In the rows, zero is written as 128.
Known rows, with every way that one mark hangs from another
Z(F(W(V)) U(J)): [154 144 158 131 108  82  97 108 115  83 149 107 119 126  98 152  90 145
 177 111 133 150 117 125 141 112]
D(F(N)): [156 172 126 122 116 109 109 120 107  97 116 136 132 129 145 124  99 143
 131 127 169 124  98 133 143 120]
J(F(W(V)) U): [ 96 170 130 145 131 131 105 110 149  80 117 123 149 106 111 146  82 165
 162 134 144 129 128 121 153 145]
E(V(N(F(J(U) W)))): [ 92 137 119 117 122 102 132  23 200 107  86 138 145 132 107 137  77 156
 170 139 186 123 136 126 140 128]
J(F(N W(V)) U): [109 195 128 161 122 111 119 119 145  68 102 137 150 104 123 137  59 169
 167 133 165 132 121 126 158 133]
W(F(J(U) N(V(E)))): [128 164 138 139 113 107  98  94 157  79  80 135 147 124  81 147  73 174
 181 129 157 129 148 110 152 130]
E(V(N W(F(J(U))))): [125 178 137  93 125  90 106  61 186 121 108 131 132 147 102 141  86 148
 175 149 169 120 127 127 151 128]
D(F(J W(V(E N)))): [156 225 132 117 121  66  48 103 136 100 104 137 127 123 171 151  38 146
 184 129 197 125  89 108 140  93]
D(F(J)): [151 154 121 104 128 122  91 104 128  92 116 123 127 137 147 142 141 137
 137 130 163 121 107 126 144 138]
D(F(J(U(Z)) N W(V))): [136 191 146 150 127  81  79  66 155  54 104 138 143 135 127 131  71 191
 180 129 214 135  74 121 179 123]
U(J(F(N(V))) Z): [170  94 154 196 125 113 114  52 149  90 101 123 143  77  35 104 127 171
 156 106 158 123 175 124 169 116]
D(F(J(U(Z)) N(V(E W)))): [151 142 143 148 126  75  70  26 173 108  91 130 144 123  74 132  52 173
 180 129 194 125 139 108 172 112]
Z(F(W) U): [129 148 132 120 112  96 130 104 117 111 142 118 117 125 134 157  91 129
 151 117 134 146 114 125 129 119]
D(F(J(U) N(V) W)): [119 159 122 120 113  97 114  53 157  61  86 137 148 131 115 139  88 168
 165 138 206 136 120 124 157 138]
N(V(E)): [125 123 139 134 123 118 111  95 134 137 107 123 139 106  86 132  83 137
 149 123 127 125 172 112 123 122]
V(E N(F(J(U(Z)))) W): [131 100 130 164 136  86  67  41 201 158 104 136 138 121  84 140  57 155
 180 125 163 120 127  99 154  83]
Z(F(J)): [144 148 128 133 121 112 114 108 132 111 108 125 115 126 138 152 139 123
 141 121 134 131 134 120 139 130]
D(F(J(U) N(V(E)) W)): [132 181 121 129 113  86  87  55 160  72  77 140 146 121 119 145  49 167
 178 132 196 133 126 113 154 129]
D(F(J N W)): [143 201 112 123 113  83 107  93 134  65 100 141 124 146 182 138  97 143
 155 131 213 131  98 130 147 124]
N(F(W) V): [ 65  94 132 134 108 122 129  47 146  96 107 115 145 114  90 139  91 154
 155 122 175 120 181 119 125 125]
F(J): [135 132 122 128 130 121 126 118 147 110 113 130 123 138 143 137 146 127
 140 131 144 131 133 125 134 134]
E(V(N(F) W)): [107 129 134 112 117  91 130  38 164 156 113 123 135 125  97 126  65 129
 156 137 171 109 169 130 125 104]
F(J N W): [126 186 114 145 115  80 141 109 153  84  97 150 121 145 173 132 102 133
 160 131 194 139 127 130 138 121]

Rows
[105 106 156 137 130 110  88  40 181  99 117 113 141 132  52 141 119 180
 177 132 173 124 150 111 170 134]
N(V(W(F(J(U(Z))))))
[134 140 128 164 122 129 117  91 150 109  82 134 158  79  67 135  62 162
 157 127 130 125 168 113 152 129]
J(F(N(V(E))) U)
[ 84 154 128 143 121 107  74  81 173  77  95 124 146 134 114 160  50 169
 194 127 165 127 137 105 142 127]
N(F(J(U) W(V(E))))
[138 198 120 152 107  73 130  99 139  85  93 143 111 131 171 148  93 129
 159 123 182 140 127 124 141 117]
Z(F(J N W))
[117 182 140 133 120  85 113 128 135 123 125 139 130 116 144 130  64 138
 162 131 170 134 109 122 127  92]
F(W(V(N)))
[120 196 136 107 116  86 127  68 176  81  96 131 134 162 109 136  82 160
 179 148 184 124 144 134 159 145]
E(V(W(F(J(U) N))))
[174 117 152 195 124  78  84  40 162 118 102 121 135  83  45 114  68 159
 181 109 162 119 194 111 166  96]
U(J(F(N(V(E W)))) Z)
[125 219 138 158 111  70 104 132 128  96 104 142 130 124 152 132  21 148
 179 124 175 135 127 118 131 103]
F(N W(V(E)))
[151 178 145 142 126  92  86 146 128 151 118 138 133 105 124 132  47 135
 163 125 131 127 116 112 125  83]
W(V(E N))
[166 145 135 199 126  93 104  67 154  79 112 136 127 102 102 110 110 164
 161 106 177 128 130 128 167 110]
U(J(F(N W)) Z)
[122 182 124 168 112  94 121  79 140  93  82 134 141  83 113 137  45 151
 170 120 174 123 181 114 138 117]
J(F(N(V(E)) W))
[106  69 134 160 137 140 103  52 180 104 107 125 146 130  78 134 136 172
 153 120 152 123 126 115 161 131]
N(F(J(U(Z))))
[130 212 138 115 118  91  53 106 110  88 123 120 132 128 151 146  38 154
 168 125 172 122 105 115 136 117]
D(F(W(V(E))))
[126 174 128 159 108  77 110  61 163  90  69 141 135 113 107 155  46 151
 182 124 166 144 156 107 148 121]
Z(F(J(U) N(V(E)) W))
[161 151 149 179 118  93 120  94 120 124 113 137 119 109 109 122  98 147
 138 109 150 131 118 123 154 102]
U(Z(F(N)))
[115 125 139 128 122  96 106  81 146 149 116 118 132 116  91 137  63 125
 161 131 141 123 189 112 125 112]
N(V(E W))
[ 89  94 136 134 112 106  98  51 152 139 109 108 142 116  71 144  55 139
 167 124 150 112 205 108 123 110]
N(F V(E W))
[155 129 134 119 120 107 127 113 124 110 128 116 117 131 123 162 134 127
 150 118 123 143 119 123 137 128]
Z(F(J) U)
[128 199 155 128 118 113  65 150 110  95 126 118 132 122 116 149  64 160
 172 120 134 118 124 112 136 117]
W(F V(E))
[156 120 127 138 124 115 113  97 140  83 143 113 128 113 103 141 125 143
 162 115 133 139 130 131 144 129]
Z(U(J(F(W))))
[128 182 136 119 118  96  71 120 133 125 134 119 120 140 128 149  66 135
 164 128 143 116 135 113 133 113]
V(E W(F))
[132 193 130 129 110  79 108 118 144  86 112 132 118 159 149 145 102 139
 171 135 188 126 133 126 147 115]
V(W(F(J N)))
[138 173 145 170 138  71  70  80 184 123 104 149 138 116 115 135  40 170
 193 126 174 138  94 102 157  92]
F(J(U(Z)) W(V(E N)))
[145 130 133 184 136 130 122  91 155 106 106 139 147  91  87 118 106 173
 140 121 142 125 117 123 172 128]
J(F(N) U(Z))
[107 144 148 158 138 100  97  76 176  82 114 130 139 135 110 133 100 178
 177 130 177 139 106 116 165 132]
F(J(U(Z)) W(V))
[122 209 127 153 120  75  99 119 166  78  87 148 139 138 146 143  36 159
 192 135 174 143 117 113 149 118]
F(J(U) N W(V(E)))
[152 180 162 157 134  95  41 104 164 111 109 137 141 114  84 143  60 188
 193 121 153 125  83  99 167  94]
W(F(J(U(Z))) V(E N))
[192 124 156 191 117  88  98  80 129 110 118 133 117 112  84 112 119 149
 145 101 141 135 122 125 161  96]
U(J Z(F(N)))
[137 129 125 133 126 127 107 104 151 110 106 129 128 126 114 155 135 136
 141 129 118 137 118 118 149 140]
Z(F(J(U)))
